Every row comes from one small tree of marks. The marks that hang from a mark follow it in brackets, in the order of their numbers. Every link used is in the known rows. Which tree was each row made from?
Known rows
J650[J126[J779] J963]: 11, -8, -2, -23, 4, 29, -12, 1, 5, -17, 26, 9, 15, 23, 10, -1, -4, 12, 14, -18, 2, -1, -3, 2, -22, 1, -3, 17, 3, 12, -9
J650[J126[J456 J779[J507]] J963]: 6, -9, 5, -29, 11, 25, -14, -16, -2, -9, 18, 9, 14, 31, 13, -7, -4, 16, 25, -35, 3, 13, 4, -9, -30, 5, 11, 13, -4, 9, -22
J246[J779]: 11, -7, -4, -8, -7, 6, 1, 14, -6, 11, -3, -3, -2, 3, -9, 6, 13, 8, -16, -6, -4, -4, 2, 0, 20, 5, -7, -4, -2, -6, 3
J65[J126 J963]: -7, 9, 10, -5, -3, 22, 40, 9, -10, 12, -29, 11, 10, -5, -10, 0, 36, 23, 7, -2, -8, -9, -17, -3, 4, 13, 12, 5, 28, 15, 0
J963[J65]: 2, 11, -6, 6, -1, 9, -6, -2, -12, 11, -22, -9, 5, -3, -13, 7, 5, 0, 1, 4, -3, 7, 0, 13, 8, -2, 14, 14, -10, -7, 2
J246[J456 J779[J507]]: 10, -3, -9, -12, -18, -12, -7, 6, -7, 36, -16, -24, -19, -6, -13, 6, 14, 27, -7, -35, -3, 8, 7, -1, 18, 0, 14, -7, -12, 3, 25
J126[J456 J779[J507]]: 9, -4, 14, -11, 9, 2, 4, -24, -13, 13, 2, -2, 9, 17, 0, -9, -5, 11, 11, -31, -1, 18, 17, -14, -8, 16, 27, 6, -1, -4, -23
J65[J963]: -10, 2, 3, -5, -6, 15, 16, 1, -3, 12, -5, 3, 11, -11, -2, 3, 25, 11, 5, 5, -3, -9, -9, 2, 6, 16, -1, 5, 11, 9, -1
J65[J126[J456[J507] J779] J963]: 1, 2, 17, -16, 15, 36, 46, -4, -28, 24, -18, 20, 24, 18, -15, 0, 30, 27, 8, -19, -13, 7, -11, -12, 5, 27, 26, 17, 39, 13, -33
J246[J456[J507]]: 1, 0, -8, -7, 2, 0, -7, -1, -10, 26, -3, -7, -7, 5, -9, 8, 0, 13, 0, -19, -2, 16, -3, -1, 8, -3, 11, 5, 3, 9, 0
J222[J507[J456 J779]]: -11, 4, -10, 1, 26, 3, 5, 0, 4, 7, 23, -28, -22, -30, 21, -5, 6, -24, 22, -43, 5, 23, -2, -11, -5, 12, 2, -12, 10, -28, 8
J963[J65[J126[J779[J507]]]]: 7, 17, 4, 2, 0, 11, 15, 1, -20, 16, -37, -12, 2, 2, -20, 7, 5, 14, 7, -11, -10, 15, -1, 9, 1, 4, 31, 12, 2, 4, -2
J222[J507]: -1, -1, -12, -2, 19, 5, 11, 1, -3, 7, 2, -11, -10, -16, 4, -14, 1, -15, 8, -15, 11, 10, 2, -3, -4, -4, -4, -5, -1, -2, 3
J65[J126[J456[J246] J779[J507]]]: 19, 10, 20, -8, 11, 16, 21, -10, -22, 4, -17, 4, 3, 26, -8, -11, 5, 17, 5, -34, -10, 16, 4, -10, -11, 10, 29, 0, 19, 3, -32
J246[J779[J126]]: 17, 3, 0, -3, -19, -2, 4, 16, 0, 10, -4, 2, -12, 6, -7, 12, 21, 14, -10, -10, -4, -1, 5, -2, 23, -5, 7, -6, -4, 0, 9
J507[J456[J246]]: 17, 15, 4, -3, 13, 9, -14, -6, -3, -5, 17, -13, -5, 9, 13, 3, 1, -1, 9, -26, -10, 14, 2, 2, 4, 3, -3, -9, 3, -8, -9
J246[J456 J779]: 18, -11, -10, -11, -18, -1, -3, 7, -6, 32, -10, -10, -8, 0, -16, 4, 22, 24, -19, -23, -3, -3, 5, 2, 27, -1, 15, 3, -2, -7, 28
J650[J126[J779] J963[J65]]: 13, 1, -6, -21, 2, 36, -17, -3, -4, -9, 9, 2, 20, 21, -1, 6, 0, 13, 14, -13, 0, 6, -5, 14, -17, 1, 10, 26, -6, 4, -9
J650[J126]: -1, 4, 0, -20, 18, 10, -13, 2, 4, -6, 7, 6, 5, 5, 10, -4, 15, 6, 5, -6, -9, -6, -10, 3, -12, -7, -8, 5, -5, 7, -4
J507[J456]: 5, 6, 1, -6, 10, 1, -5, -8, 4, 3, 12, -10, -4, 1, 12, 3, 1, 1, 15, -22, -6, 10, 4, -5, 6, 2, 4, -4, 2, -10, 11
J779[J126[J456]]: 9, 7, 11, 3, -9, -3, 8, -14, 3, 4, -5, 19, -4, 18, 4, -1, 13, 9, 9, -14, 1, 9, 7, -15, 5, -10, 33, -1, -3, -3, -1
J507[J456[J126 J246]]: 18, 25, 15, -15, 9, 19, -13, -4, -1, -13, 30, -9, 5, 13, 12, 11, 14, 4, 13, -33, -19, 14, -6, -6, 8, 7, -5, -12, 12, -4, -37
J963[J65[J126[J456[J246] J779]]]: 23, 16, 11, -1, 10, 31, 13, -10, -28, 12, -31, 2, 13, 21, -20, -1, 12, 11, 0, -16, -10, 14, 2, 7, 5, 8, 38, 19, 10, -10, -21
J650[J963]: 3, -10, -7, 0, -14, 16, -6, 2, 5, -12, 10, 8, 3, 11, 2, 4, -14, 2, 10, -4, 13, 5, 0, -1, -12, 0, -2, 5, 1, 3, 3
J126[J779[J507[J456]]]: 7, 7, 5, -9, 5, -8, 0, -6, -3, 9, 14, -22, -5, 1, 6, 4, -9, 6, 18, -33, -7, 18, 11, -4, -6, 14, 12, -2, 1, 6, -3
J963[J65[J126]]: 4, 15, 1, 5, 5, 18, 12, 2, -17, 11, -39, -3, 4, 1, -18, 5, 13, 10, 4, 2, -9, 6, -8, 12, 6, -4, 25, 12, 4, -4, 4

Which tree is each row?
13, -8, 10, -14, 22, 17, 5, -20, -23, 15, 13, 9, 20, 29, -6, -1, -8, 6, 3, -23, -5, 21, 6, -13, -1, 19, 16, 15, 14, -1, -44  J126[J456[J507] J779]
-4, 13, 15, -12, 1, 16, 42, 5, -11, 21, -18, -7, 7, -3, -4, 4, 25, 29, 20, -28, -14, 4, -8, -5, 0, 22, 21, 3, 27, 19, -1  J65[J126[J779[J507[J456]]] J963]
10, 9, 9, -18, -18, -2, 1, -6, 1, 18, 12, -15, 2, 2, -10, 8, 15, 24, 5, -38, -8, 8, 3, -9, 5, 6, 24, 1, 7, 9, -10  J246[J456[J126[J779[J507]]]]
-21, 4, 16, -8, 15, 31, 39, -2, -23, 20, -21, 18, 13, 5, -5, 4, 35, 18, 12, -20, -11, 10, -21, -17, 0, 26, 20, 8, 38, 1, -30  J65[J126[J456[J507[J779]]] J963]
5, 2, 20, -13, 3, 33, 48, -8, -18, 21, -21, 18, 25, 13, -12, -9, 37, 30, 6, -19, -9, -5, -5, -13, 4, 26, 34, 15, 34, 4, -12  J65[J126[J456 J779] J963]
2, 16, 8, 1, 13, 7, -17, -1, 2, -7, 33, -22, -18, -9, 23, 12, 7, -15, 14, -40, -11, 20, -9, -4, -2, 21, 1, -14, 14, -31, -16  J507[J456[J246] J779]
-2, 5, 12, -5, 25, 21, -15, -12, -23, 1, 15, 5, 2, 20, 6, 5, 0, -12, 1, -26, -7, 29, -8, -11, -7, 19, 2, -2, 12, -18, -60  J126[J456[J246 J507[J779]]]
7, 11, 6, 1, 9, 22, 14, -12, -22, 17, -44, 5, 11, 10, -17, -3, 17, 12, 5, -8, -7, 10, -2, 2, 6, -2, 37, 15, 6, -11, -3  J963[J65[J126[J456]]]
25, 20, 13, -22, 5, 23, -12, 3, -6, -6, 30, -11, 4, 13, 6, 14, 20, 9, 2, -37, -22, 11, -5, -5, 19, 11, -10, -14, 10, -8, -34  J507[J456[J126 J246[J779]]]
5, 26, 11, 7, -1, 0, -13, 1, 8, -8, 31, -17, -28, -3, 25, 20, 16, -9, 19, -44, -12, 23, -8, -7, 1, 12, 14, -17, 12, -24, -9  J507[J456[J246] J779[J126]]
9, -4, 2, -27, 27, 44, -28, -11, -14, -17, 22, 25, 14, 42, 12, -2, -2, 5, 14, -22, -1, 21, -11, -5, -26, 0, -12, 11, 3, 10, -49  J650[J126[J456[J246 J507]] J963]
16, 6, 13, -11, 21, 30, 15, 0, -31, 9, -18, 17, 3, 31, -13, 1, 14, 14, -8, -22, -12, 18, -7, -8, 6, 4, 9, -2, 22, 0, -41  J65[J126[J456[J246[J779] J507]]]
29, 23, 20, -18, 6, 24, -7, -5, -3, -11, 38, -12, 9, 18, 9, 11, 11, 7, 11, -38, -19, 13, -3, -6, 7, 15, 0, -6, 17, -3, -41  J507[J456[J126[J779] J246]]
15, -13, 4, -27, 13, 35, -11, -17, 0, -11, 23, 20, 22, 35, 11, -10, 1, 15, 17, -26, 3, 4, 2, -8, -23, 6, 11, 21, 3, 1, -19  J650[J126[J456 J779] J963]
9, -13, 2, -32, 24, 40, -15, -13, -10, -8, 27, 20, 23, 41, 9, -2, -5, 11, 18, -29, 0, 16, -5, -9, -23, 8, 2, 22, 7, 11, -39  J650[J126[J456[J507] J779] J963]
-7, 12, 15, -10, -6, 16, 44, 7, -13, 18, -23, -1, 9, -4, -12, 2, 27, 28, 12, -18, -11, 0, -10, -3, -3, 21, 19, 5, 27, 22, -8  J65[J126[J779[J507]] J963]
2, 11, 4, -1, 18, 25, 11, -8, -29, 19, -39, 7, 12, 15, -19, 5, 11, 11, 5, -8, -9, 21, -7, 3, 5, 0, 30, 14, 8, -2, -20  J963[J65[J126[J456[J507]]]]
-12, 7, -7, 8, 8, -3, 11, 7, 7, 2, 11, -15, -26, -26, 12, -1, 10, -20, 15, -29, 8, 15, -2, -11, -5, 1, 11, -10, 5, -17, 3  J222[J507[J779[J126]]]
19, -2, 4, -9, -13, 5, 5, 1, -6, 13, -6, 10, -4, 16, -5, 5, 24, 18, -9, -19, -4, 4, 9, -11, 25, -3, 18, -1, -3, -10, 3  J246[J779[J126[J456]]]
3, 6, 13, -9, -4, 25, 47, 8, -12, 15, -18, 7, 17, 1, -14, 1, 33, 27, 5, -10, -9, -9, -12, -2, 4, 22, 19, 12, 34, 16, -3  J65[J126[J779] J963]
20, 7, -11, -10, 26, 15, -1, 2, -10, 7, 15, -22, -13, -9, 9, -10, 9, -11, 7, -37, -1, 20, 5, 0, 8, 1, -10, -12, 1, -12, -2  J222[J507[J456[J246[J779]]]]
-5, 2, 16, -9, 6, 31, 41, -8, -16, 17, -33, 22, 18, 7, -9, -9, 39, 27, 9, -12, -7, -4, -11, -13, 4, 16, 26, 8, 30, 4, -5  J65[J126[J456] J963]
9, 6, 1, -22, -23, -3, -6, 6, -3, 27, -4, -19, -8, -2, -15, 14, 26, 31, -4, -42, -12, 7, 2, -11, 22, 2, 13, -10, -3, 6, -3  J246[J456[J126] J779[J507]]
-7, 12, -7, 2, 17, -3, 7, 1, 10, 7, 21, -22, -28, -24, 23, 0, 14, -20, 28, -45, 4, 25, 1, -13, -3, 5, 15, -15, 8, -23, 13  J222[J507[J456 J779[J126]]]
6, 5, -5, -20, 4, 26, -21, -2, -6, -4, 4, -8, 11, 16, 1, 8, -5, 11, 24, -21, -1, 15, -4, 11, -23, 1, 8, 21, -14, 15, -12  J650[J126[J779[J507]] J963[J65]]
3, 12, 16, -23, 9, 20, 1, 4, -15, 0, 34, 3, 22, 20, -8, 23, 4, 8, 3, -19, -13, 17, -13, -12, 5, 16, -8, 5, 22, 18, -72  J456[J126[J779] J507]
7, 10, 12, -7, 6, 5, 25, 2, -8, 8, -11, -10, -5, 6, -3, 0, 2, 19, 15, -33, -12, 13, 1, -5, -7, 7, 24, -2, 18, 11, -2  J65[J126[J779[J507[J456]]]]
16, -1, 4, -11, -2, 9, 1, 2, -13, 16, -3, 13, -3, 21, -7, 13, 18, 17, -6, -19, -6, 13, 3, -11, 25, -2, 11, -1, -1, -3, -14  J246[J779[J126[J456[J507]]]]
20, 16, 2, -14, 25, 22, 5, -3, -5, -2, 34, -19, -2, -2, 10, -5, 10, -9, 17, -44, -5, 21, 0, -7, 1, 8, -2, -8, 13, -6, -32  J222[J507[J456[J126[J779] J246]]]
-2, 20, 2, -7, 24, 17, -3, 2, 0, -6, 39, -27, -15, -20, 20, 1, 16, -22, 21, -51, -5, 26, -8, -13, -4, 16, -5, -19, 18, -26, -31  J222[J507[J456[J126 J246] J779]]
16, -5, 0, -24, 12, 43, -17, -19, -11, -3, 7, 11, 26, 32, 1, -3, 4, 14, 18, -23, 0, 11, 1, 2, -17, 5, 22, 30, -6, -4, -15  J650[J126[J456 J779] J963[J65]]
3, 27, 12, -12, 4, 1, -15, -5, -2, -5, 16, -22, -7, 3, 12, 11, 2, 4, 23, -38, -15, 23, -3, -7, -6, 8, -6, -21, -2, 9, -33  J779[J507[J456[J126 J246]]]
12, 7, 17, -12, 4, 40, 36, 0, -26, 17, -29, 19, 17, 16, -13, -6, 46, 29, -3, -18, -13, -3, -12, -7, 11, 19, 16, 4, 28, 2, -22  J65[J126[J456[J246[J779]]] J963]
5, -3, -3, -21, 13, 41, -23, -18, -8, -6, -6, 16, 20, 27, 6, -4, 8, 11, 19, -15, 2, 10, -3, 1, -18, -4, 15, 24, -11, -5, -11  J650[J126[J456] J963[J65]]
-1, 6, 20, -13, 4, 23, 46, -9, -19, 24, -28, 10, 15, 7, -11, -8, 29, 32, 15, -26, -11, 4, -4, -14, -4, 26, 33, 11, 26, 12, -16  J65[J126[J456 J779[J507]] J963]
9, 20, 5, -3, 6, 12, 14, -2, -17, 19, -31, -19, 0, 1, -13, 8, 7, 14, 15, -23, -13, 19, -1, 9, 3, 5, 33, 10, 5, 2, 2  J963[J65[J126[J779[J507[J456]]]]]
17, 8, -1, -11, 17, 21, -17, 16, -29, 4, 11, -2, -3, 21, -9, 19, -1, -2, -19, -11, -13, 21, -10, 9, 13, 7, -30, -5, 6, 10, -57  J456[J246[J779] J507]
-18, 11, 3, 2, 6, -1, -4, 11, -5, 3, 17, -1, -17, -1, 6, 26, 0, -9, 9, -17, -4, 24, -17, -9, -1, 8, 0, -6, 13, 1, -31  J456[J507[J779[J126]]]
13, 1, -1, -28, -7, 14, -6, 12, -15, 30, 10, -7, 4, 9, -19, 22, 26, 25, -14, -32, -14, 11, -10, -9, 31, 4, 2, 0, 11, 6, -23  J246[J456[J126 J507] J779]
